Each row comes from the steps of one path. Every step used is in the known rows, and no mark comes twice. Write the path behind each row, first mark first.
Known rows:
dapog, vodi: [ 24 -26  -2 -34 -46 -13 -12  -9  11  20  31 -17 -45   4  24  19  55 -17
 -12 -12   5  35 -47   9  16  70  24 -15  -8  23  25 -16 -42  10 -52 -26
   7 -12  68 -10 -33  -5  53  -1  -7  -2   6 -26 -15  12]
gariz, supo, bupo, vodi, dapog: [ 40 -10  37 -30 -23  -2  11  35  -4 -14   0   6 -13 -37  15 -39  33 -13
  51   4  53  28 -40  45  41  55  46  22 -12   2   6   6 -36  -1  -8 -19
  -9 -45  42  -6 -11  49 -17  53  -6   1  18  25  18 -22]
bupo, dapog: [ 23  19  27 -29 -50  -1 -22 -25 -21  30  -5 -21 -62  -4  -1 -15   1 -24
 -23  34  32  43 -16  -1   9  73  65   7  -2  64  19 -23 -33  30 -35 -30
  -9  -7  46  38 -30   2 -11   9 -14  15 -16 -43 -11  -2]
gariz, bupo, vodi, dapog, libil: [ 50   1  15   2 -22   6  30 -21   9   5  58 -20 -34  -6  -6 -45  22 -17
  47   9  16  -3 -31  14  34  64  53   9  17  27 -37 -29 -54   2 -32 -34
  -7 -11  30  20 -19   1   9  35   4  20  -9   9   5 -13]
supo, gariz, bupo, negeve, dapog, vodi: [ 45 -18  20 -15 -27  -5   0 -10 -13  17  13 -66 -37 -15 -15  17  47  13
  18  43 -11  27 -32 -44  41  70  17  -4  16  11  -7  -9 -74  27 -59 -25
  10  -9  20  -3  10   4   2  24 -33 -24  -2 -12 -38  -8]
bupo, negeve, dapog, vodi: [ 28  -3  52 -22 -46 -11 -25   2 -29  -3 -12 -31 -39  -4  -6   3  31   4
  -6  44  20  44 -13 -17  -8  79  39   1   0  21  24 -16 -60  30 -34 -38
  -8 -16  67 -14  12 -22  18  31  -3 -14   7 -39 -13 -12]
supo, gariz: [ 28 -23  12 -34 -42   0 -26 -27 -16  42 -11 -51 -57 -11  25   7  56  -1
  -7  17   4  46 -40 -37  45  68  26  10  -5  24   3   2 -43  17 -81 -17
  -6 -16  28  18 -29  20   5  -4 -24 -29 -11 -32 -41  12]
libil, dapog, vodi, bupo: [ 13  -8  36 -13 -30  -9 -11  -4   3 -16  11  -8 -41   5  41   3  29   1
 -15  12  -1  51 -40  37  31  67   5  -4 -35  24 -25 -19 -24  15 -19 -29
  -3 -25  21   6 -10   8  16  31 -17   8 -14  10 -21   6]
libil, dapog: [ 10   1  38 -19 -39   9 -29 -42   1   3 -27 -23 -43   9  31 -17  23  -7
  -8  29  15  56 -20  16  29  79  31   6 -15  34 -24 -27 -41  19 -49 -29
 -11 -22  18  21 -30   1  -2  27  -9  -6 -22 -24 -28   3]
negeve, bupo, gariz, supo: [ 41  20  20 -39 -14  -6   0 -39  12  18 -18 -25 -17 -35 -16 -21  19 -36
   7  11  19  65 -30  29  21  60  24   8  -1   9  -1  -6 -43 -19  -5  13
 -30 -10  26  22  29  32 -13  -6  10  -2 -22 -17  -8 -35]
dapog, bupo: [  2  -9  -1 -16 -44  -1   7 -44  21  16  -5  -4 -46   5  15  -9  40 -27
  17   2  22  45 -67   9 -21  60  53  -4   4  14 -22 -32 -26  12 -26 -13
   6 -15  53   4 -25  10  28 -30  12  19 -11 -17 -13  -9]
mavi, vodi: [ 13  -4  11 -32 -57   4  21 -10   9   3  23 -10 -29   4  10   4  37 -37
   3  -5  15  14 -21  30  34  51  43  -6   0 -10  38 -31 -53  27 -55 -27
  -6  -5  52 -13  -9 -19  22  28   3   1  16  -4   2  12]
vodi, bupo, dapog: [ 23  34  43 -29 -48  -5  -6  -2 -19  18   1  -6 -52  -8  17 -13 -14 -29
 -12  33  21  34 -26  20   6  49  59  14 -20  49  -4 -21 -10  39   5 -31
 -17 -11  30  42 -14  13 -25  24 -13  20 -25   2  -6 -10]
negeve, bupo, supo: [ 42 -14  24 -29 -39  25 -10  -8  26  15 -27 -21  -4 -36  -6 -15  36 -26
  20  22  16  29 -20   8  -4  71  43  16   1 -24  -3  -7 -55  -3   0 -11
 -15  -7  24  20  -2  24  -5  -1  12   3 -31 -20 -16 -20]
dapog, vodi, mavi: [ 29 -14   5 -42 -39 -21 -15  -1   4  21  15 -23 -60 -17  38  23  55 -32
 -11 -25  10  31 -25   9  13  63   7  -5  -7  48  18  -6 -30  -2 -45  -2
  12 -14  75 -11 -35  16  75  -5 -19  20   7 -33  -6   9]
libil, negeve, bupo, supo, gariz: [ 29  -8  -2 -26 -51  11 -42  -9   8  -1 -35 -53 -28 -19   2  -1  27  15
  -4  10   0  27 -24   3  36  92  48  -1  -6 -14  32   4 -83  14 -28 -23
  -8   5  -6  25  42  34 -37  16  12 -25 -27 -52 -38  -8]
dapog, bupo, gariz, supo: [ 24  13  -3 -18 -15 -23  24 -23   9  11  -6 -15 -62 -19  13 -17  42 -14
   9  13  33  73 -59  26 -16  54  27  -5  -2  21 -28 -11 -30 -15 -17  23
  -5 -12  53  -1   1  34  13 -18  20  33 -15 -29 -12 -35]
gariz, supo, bupo, dapog, libil: [ 41  10  10 -23 -15 -11   0  24  15  10  -1 -17 -37 -35  -7 -26  12 -24
  38  16  35  28 -40  22  12  60  58   9   1  22   2 -14 -30  19  21 -22
   1 -17  49  26 -10  67 -19  38   7  37   4  12  24 -28]
negeve, bupo, vodi: [ 36  -6  45 -31 -46  15   9 -30   7   6  14   3  -1 -12 -15 -38  28 -30
  29 -11  22  40 -36  15  29  75  53  12 -10 -10   1  -6 -49 -13 -12 -23
 -19 -16  32   8  15  -2   0   3  -1 -10 -10   6  -4  -3]
supo, gariz, bupo, dapog: [ 43  -3   3 -20 -29   3   2 -29  -7  41  12 -60 -54 -12 -10   1  23  -5
  10  39  -3  26 -32 -33  49  68  38   1  17  39 -12 -17 -57  27 -60 -18
   6  -6   7  33 -19  21 -19  11 -40  -7 -19 -16 -36  -3]
supo, gariz, bupo, vodi: [ 55 -20  16 -21 -36  12  23 -13  -5  35  32 -52 -38  -8   6 -12  52   7
  35  13  -1  24 -42 -35  64  68  29   3   9   7 -16   0 -71   4 -70 -18
   7 -13  16   3 -18  10  -4  24 -33 -18  -8   0 -35   9]
supo, gariz, bupo, negeve, dapog, libil: [ 48  -7  17  -5 -18  -3  -1 -22  -7  25   7 -75 -48 -16 -19  -1  39   7
  31  49 -13  19 -29 -58  29  69  32   8  21  14 -27 -18 -68  27 -46 -26
   2  -3  18  22  11  17  -5  25 -12  -6 -13 -14 -28 -16]
supo, bupo: [  6  -3  20 -34 -61   4 -20 -12  14  21  -8  -9 -26  -2  12 -15  39 -23
  22 -11  41  27 -52  -1  15  53  62  -1 -10  14   4   0 -14  46 -26 -47
   8 -26  24   4 -31  22 -27  39   0   2  -5   1 -18 -17]
gariz, bupo, negeve, dapog, vodi: [ 42   8  26 -15 -39   6  10 -21  10   8  10 -42 -18   1 -22   6  17 -12
  35  47   1  13 -18 -13   7  71  44 -14  32  15  -1 -37 -82  32 -25 -39
   4  -6  43  -7   7 -20   6  41 -11  -7  -3  -9 -10 -23]
supo, gariz, bupo: [ 41 -14  -5 -25 -35  10   5 -36   9  44   8 -62 -39  -8   7  11  43  -9
  25  24 -10  21 -42 -35  53  62  27  -1  20  18 -17 -13 -67  19 -71 -19
   6 -10  11  16 -27  19  -2  10 -28 -23 -13  -8 -38  -1]
mavi, vodi, dapog: [  1  -7  20 -16 -34  -7   5 -15 -16 -24  24  -3 -34  -9   5  -9  30 -38
  -9   1  30   8 -14  50  43  40  36  14  -7  15  27 -32 -33  31 -60 -30
 -19 -22  37   1  -6 -15  17  28   0   0  17  -4   5  -2]
mavi, vodi, dapog, bupo, supo, gariz: [ 11 -28   8  10 -16 -12  25  18 -16 -39  20  -5 -46 -30   3  -9  60  -7
  -1  13  27  16 -32  37  24  41  17  19 -11 -13  -2 -17 -28  15 -48  -5
  -1 -20  18  -7   4  13  17  13  -3  21   7  -5 -10 -12]
dapog, bupo, negeve: [ 14 -20  10 -20 -46 -14   6 -30  -2   2 -23 -16 -44  12  -1  -2  39  -6
  20  23  24  44 -46 -20 -39  59  68   5  -5  16 -18 -18 -38  17 -22 -13
  15  -6  43 -21   6  -2  12 -10  25  15 -11 -26 -13 -24]

Write each row's path:
[ 46  25  13 -41 -22 -18  -3 -10 -11  32 -12 -40 -61 -27  23 -12  34 -11
 -10  26  32  73 -16  19  23  59  15   1  -1  36   7   3 -45 -11 -40  17
 -25 -11  54   9 -10  26  -4  17   9   6 -16 -45 -15 -25]  bupo, gariz, supo
[ 29  18   9  -8 -26 -13 -19 -21  -9  32  20 -31 -80  -8 -14 -29   6 -25
 -16  23  18  30 -23 -11  -5  74  67  10  -3  64  -7 -33 -21  24 -10 -31
  -7   6  52  57 -22  20   5   2  13  52 -21 -41   3  -6]  bupo, dapog, libil
[ 48  -2 -10  -7 -15  -4   6 -25  -2  43  28 -67 -62 -16 -15  -8  26  -6
  15  31 -11  20 -38 -43  44  67  37   3  14  40 -27 -22 -48  22 -44 -21
   6   4  12  45 -14  31  -5   9 -23  15 -20 -14 -28  -7]  supo, gariz, bupo, dapog, libil
[ 33  25 -23 -14 -14 -21 -23 -27  21   5   8 -51 -50 -12  -7 -25  13 -15
   6  -9   1  34 -36  17  18  82  45  -1  -3  16   2 -17 -56  -1   6 -15
 -19  14  27  48  54  49  -7   5  53  25 -21 -41   1 -24]  dapog, libil, negeve, bupo, gariz, supo
[  6  29  24 -18 -57  -7 -54 -14  -8  -9 -10 -37 -61  -8  25   6  17  -7
 -22  -1  12  35 -27  35  30  95  29 -15  10  40  47 -21 -71  33 -35 -39
  -7 -12  60  23  19  11  19  23 -13 -14   6 -62 -17   6]  libil, negeve, dapog, vodi, mavi
[ 44  39  33 -39 -26 -13   8  10 -11  20  -4 -20 -49 -25  39 -11  12 -18
  -1  28  24  58 -24  35  18  36  18  10 -19  27 -14   1 -21   5  -2   7
 -30 -15  36  19   5  34 -19  31   6  13 -24  -1  -7 -29]  vodi, bupo, gariz, supo
[  0 -18  24  -7 -22 -24 -16 -34 -32 -28 -23  -8 -49  -6  -1 -17  25 -11
   1  31  38  35 -36   9 -17  49  58  29 -13  45 -26 -18 -12  19 -35 -18
 -11 -28  27   4  -1   4   4  -6  15   8 -10 -33  -7 -31]  vodi, dapog, bupo, negeve
[ -2  22  52   7 -37  13 -10 -45   7   2 -10  -2 -46 -17   1 -22  27 -32
  13  34  28  55 -62  30 -21  73  42   2  21  14 -19 -45 -36  25 -12 -33
 -13 -25  71  29 -14   2  21 -16 -10   5  -5 -16 -11 -14]  negeve, dapog, bupo
[ 32  35  58 -10 -14 -11  -3  19 -11  -4  20 -10 -49 -40  18  -8  25 -18
 -10  32  19  62 -43  55  16  62  -8  -4  -1  17   2 -20 -35  11   2 -18
 -30 -27  75  20  10  17  21  22 -23   3   0  -2  -5 -17]  negeve, dapog, vodi, bupo, gariz, supo
[ 17  10 -25 -14 -42 -12 -39 -30  17  18  15 -51 -70  12  17 -13  23 -10
  -4 -11  -1  14 -36  -6  10  83  65  -7   0  30   9 -26 -57  25 -28 -43
  -7  13  44  44   6  24   9  12  47  19 -14 -54  -9   0]  dapog, libil, negeve
[ 56 -35  13 -23 -39  12 -19  35  -8  35 -22 -55 -56 -39  36   0  74  24
  -1  43  17  34 -15 -36  13  74  20  18  -5  -8   1  18 -60   5 -57  -5
   2  -8  28   6 -41  32   1  18 -10  -4 -25 -47 -47   0]  bupo, supo, gariz
[ 50  -7  -2 -20 -20 -14   6 -11 -14  33  23 -62 -64 -28   1  13  36 -10
   3  19  -8  27 -29 -31  52  66  13   0  10  54  -9  -8 -44  13 -56  -2
  19  -7  17  20 -18  33  14   8 -51  14 -10 -17 -28  -2]  supo, gariz, bupo, dapog, vodi, mavi
[ 19  30  27 -23 -46 -14  31   9 -11  -5  36  -7 -45  -2  20  -4  26 -29
 -15  -2  20  30 -20  45  34  28  19  -2 -25  -2  13 -12 -19  30 -29 -13
 -15  -4  28  -5  22 -10  -9  45   5  23  -4  12  -7 -11]  mavi, vodi, bupo, gariz
[ 34   1  26 -18 -53   9  33  47   8 -10  23  -4 -26 -19  28   0  36 -22
  10  16  16   2 -10  42  16  37  28   7 -15 -37  18 -15 -42  25 -10 -18
  -6  -1  33 -11   0   0   3  52   6  24  -2  22   3  -4]  mavi, vodi, bupo, supo
[ 32   8  19 -30 -37 -25 -14   3 -21  17  15 -20 -77 -24   8   3  22 -28
 -33   4  21  43 -14   6  10  71  31   2 -10  81  23 -12 -18  12 -28  -7
   9  -9  61  19 -27  19  38   2 -31  40  -5 -43  -4   5]  bupo, dapog, vodi, mavi
[ 22  24  21  -8 -37 -13  32  19  -1  -8  53  -1 -49  -6  -2 -12   6 -36
  -2   5  10   5 -21  39  19  36  47   3 -19  10   9 -36 -17  39   4 -31
  -9   4  37  23  20   5   1  40   8  51   2  24  20  -2]  mavi, vodi, bupo, dapog, libil
[  3   5  -2   1 -12 -18 -50 -45  -4 -23   3 -28 -49 -12  -7 -28   9 -26
 -10  -3  13  12 -32  28  22  69  56  25  -9  48 -10 -27 -28  21 -21 -38
 -30 -12  16  60  24  30  -3   0  37   7 -17 -43   0 -23]  vodi, dapog, libil, negeve, bupo
[ 37  -9 -22  -3 -22  -6 -35  -6  21   8   5 -63 -53 -19  -3 -16  38   8
   5  -1 -12  15 -35 -18  15  91  46   7  -7  -3  -4  -5 -63   7  -6 -24
  -8  15  11  50  39  53  -7   6  42  20 -29 -47 -19  -9]  dapog, libil, negeve, bupo, supo, gariz
[  2  41  51   9 -29  -2  -8 -44 -11   3  -4 -11 -64 -19  -2 -31  34 -20
 -10  35  39  78 -53  25 -19  69  22  -2  11  29 -27 -30 -24  20 -17 -14
 -21 -22  61  28   0   3   8 -13  -5  16 -17 -37 -29 -28]  negeve, dapog, bupo, gariz
[  6  -6   7   1 -17 -15   8 -10  -4 -25  44  -9 -46 -11  -2 -19  35 -39
  -4  -7  20  -1 -20  41  30  43  37  16  -8  13   6 -37 -24  25 -43 -30
 -18 -12  43  18   2   1  30  24  20  27  15  -5  18  -2]  mavi, vodi, dapog, libil
[ 25  12  66 -28 -52   2 -33 -17 -32   6 -39 -35 -36  -7  -7  -8  19  -5
   1  60  28  44  -3 -24 -12  76  58  12   7  23  16 -20 -61  40 -32 -38
 -18 -16  58   0   9 -21  -8  34   1 -20  -4 -42 -14 -17]  bupo, negeve, dapog
[ 15  20  59  -6 -36   2 -15   0  -3  -4  22  -5 -40 -21  17  -1  25 -25
  -7  23  11  42 -49  41  11  66  13  -3   1  14   6 -30 -34  32  -4 -45
 -22 -26  74  23  -7  -1  29  15 -25  -4   4   2  -8  -2]  negeve, dapog, vodi, bupo
[  7  23  21   5 -59  13 -38 -10   5 -16 -27 -30 -55 -12  16 -12  19  12
  -2  31  23  39 -41  31  -6  97  54 -12  14   2  20 -26 -78  32 -14 -40
  -6  -6  42  24  22  14 -16  17  13  -4 -13 -60 -28 -13]  libil, negeve, dapog, bupo, supo
[ -2  38  29 -18 -67  15 -60 -35  -7  -1 -26 -38 -49   5  18  -6   3  -5
 -14  22  18  37 -30  30  27  99  59 -11  15  28  43 -29 -82  46 -40 -55
 -23  -8  47  37  14  -3 -21  28   1 -36  -6 -61 -27   2]  libil, negeve, dapog
[ 34  28  27 -30 -34 -17  41  25  -6  -8  30  -7 -37 -17  20  -3  23 -29
   0   5  21  30 -16  59  38  27  13  -3 -18 -10  18 -14 -33  14 -13   0
 -18  -3  37  -9  27   8  -6  48   5  20   4  23   8 -15]  mavi, vodi, bupo, gariz, supo
[ 17  -9  29 -40 -64 -11 -22   5  -8   7 -25 -20 -21   6  -2 -10  36  -3
  26  10  41  26 -29 -33  -1  53  76   6 -18  11   8   9 -23  52 -23 -45
  16 -20  16 -22  -4  10 -43  59  13   2  -4  -9 -16 -31]  supo, bupo, negeve
[  3   4  -6  -1 -17 -21 -53 -32 -16 -14   8 -35 -69  -6  12 -24  15 -15
 -16   2  20  10 -27  23  22  68  58  21  -9  62  -6 -25 -30  30 -40 -42
 -26 -13  29  57   2  25   2  11  34   8 -12 -53  -4 -14]  vodi, dapog, libil, negeve
[ 27  42  36 -34 -44 -14  -4 -11 -19  24   6 -20 -61  -8  35 -12  15 -19
 -21  17  24  56 -27  15  11  36  23   6 -28  39 -18   6  -3  22 -19  -9
 -27 -10  25  22  -5  11 -23  26   7  13 -34 -14 -25 -23]  vodi, bupo, gariz
[ 24  11  26  -3 -48   1 -44  32 -15 -16  -3 -46 -58 -23  28   9  30  31
 -20  26   2  33 -33  26  35  91  18 -12  -7   2  35  -4 -73  35 -22 -42
  -8  -9  31  23  32  21 -12  41 -11 -21  -8 -44 -38   2]  libil, negeve, dapog, vodi, bupo, supo, gariz
[ 29   9  27 -31 -28 -11 -11 -29   2   4   5 -10 -30 -32 -28  -6   9 -48
 -12  -5  11  43 -25  19  12  70  35   8  -7  44  11 -16 -18   1   5  -5
  -4 -12  34  32  15  26  20 -17 -18  28 -15 -17   1 -11]  negeve, bupo, dapog, vodi, mavi
[  5  17   1   5 -12 -29   0 -19 -11 -43  41 -19 -47 -14 -23 -25  22 -28
 -24 -17  17  14 -19  53  45  48  31   8 -16  12  16 -25 -27  22 -30 -21
 -25  -1   7  28  55   8  -6  27  34  28   1 -23   4 -23]  mavi, vodi, dapog, libil, negeve, bupo, gariz
[ 46 -28  21 -24 -29  16 -12  -4  13  19 -25 -38 -13 -45  -8 -11  51  -7
  14  29   6  35 -27 -16  14  71  25  20  -4 -25  -9   8 -54  -5 -17  -3
 -11  -9   6  21   4  37  -9  -4  -4  -8 -30 -19 -31 -16]  negeve, bupo, supo, gariz
[ 33 -17  20 -36 -45 -26  -2  25  -9   1  23 -13 -38   5  25  24  33  -5
  -6   7   1  31 -34   0   3  52  31  -4 -28  15  11  -3 -29  21 -15 -30
   4  -9  48 -21   7  -3  25  26   1   3  -1  -1  -8  -7]  dapog, vodi, bupo, negeve
[ 16  12  27 -29 -56   3  31   8   7  -7  30   3 -28   2  21   5  22 -39
   8  -1  13   8 -27  44  31  33  37   1 -16 -16  21 -28 -33  36 -21 -30
 -12  -7  38  -5   6  -9   7  40   0  10   9  32   8   4]  mavi, vodi, bupo
[ 48 -22   4 -31 -36   0   1 -24 -10  34  -9 -71 -36  -2  -5  12  41   8
  26  41  -8  19 -23 -59  40  62  38   5  13  15 -12  -5 -71  25 -69 -17
  11  -3   5  -2  -2   8 -17  26 -20 -28 -12 -19 -38  -9]  supo, gariz, bupo, negeve
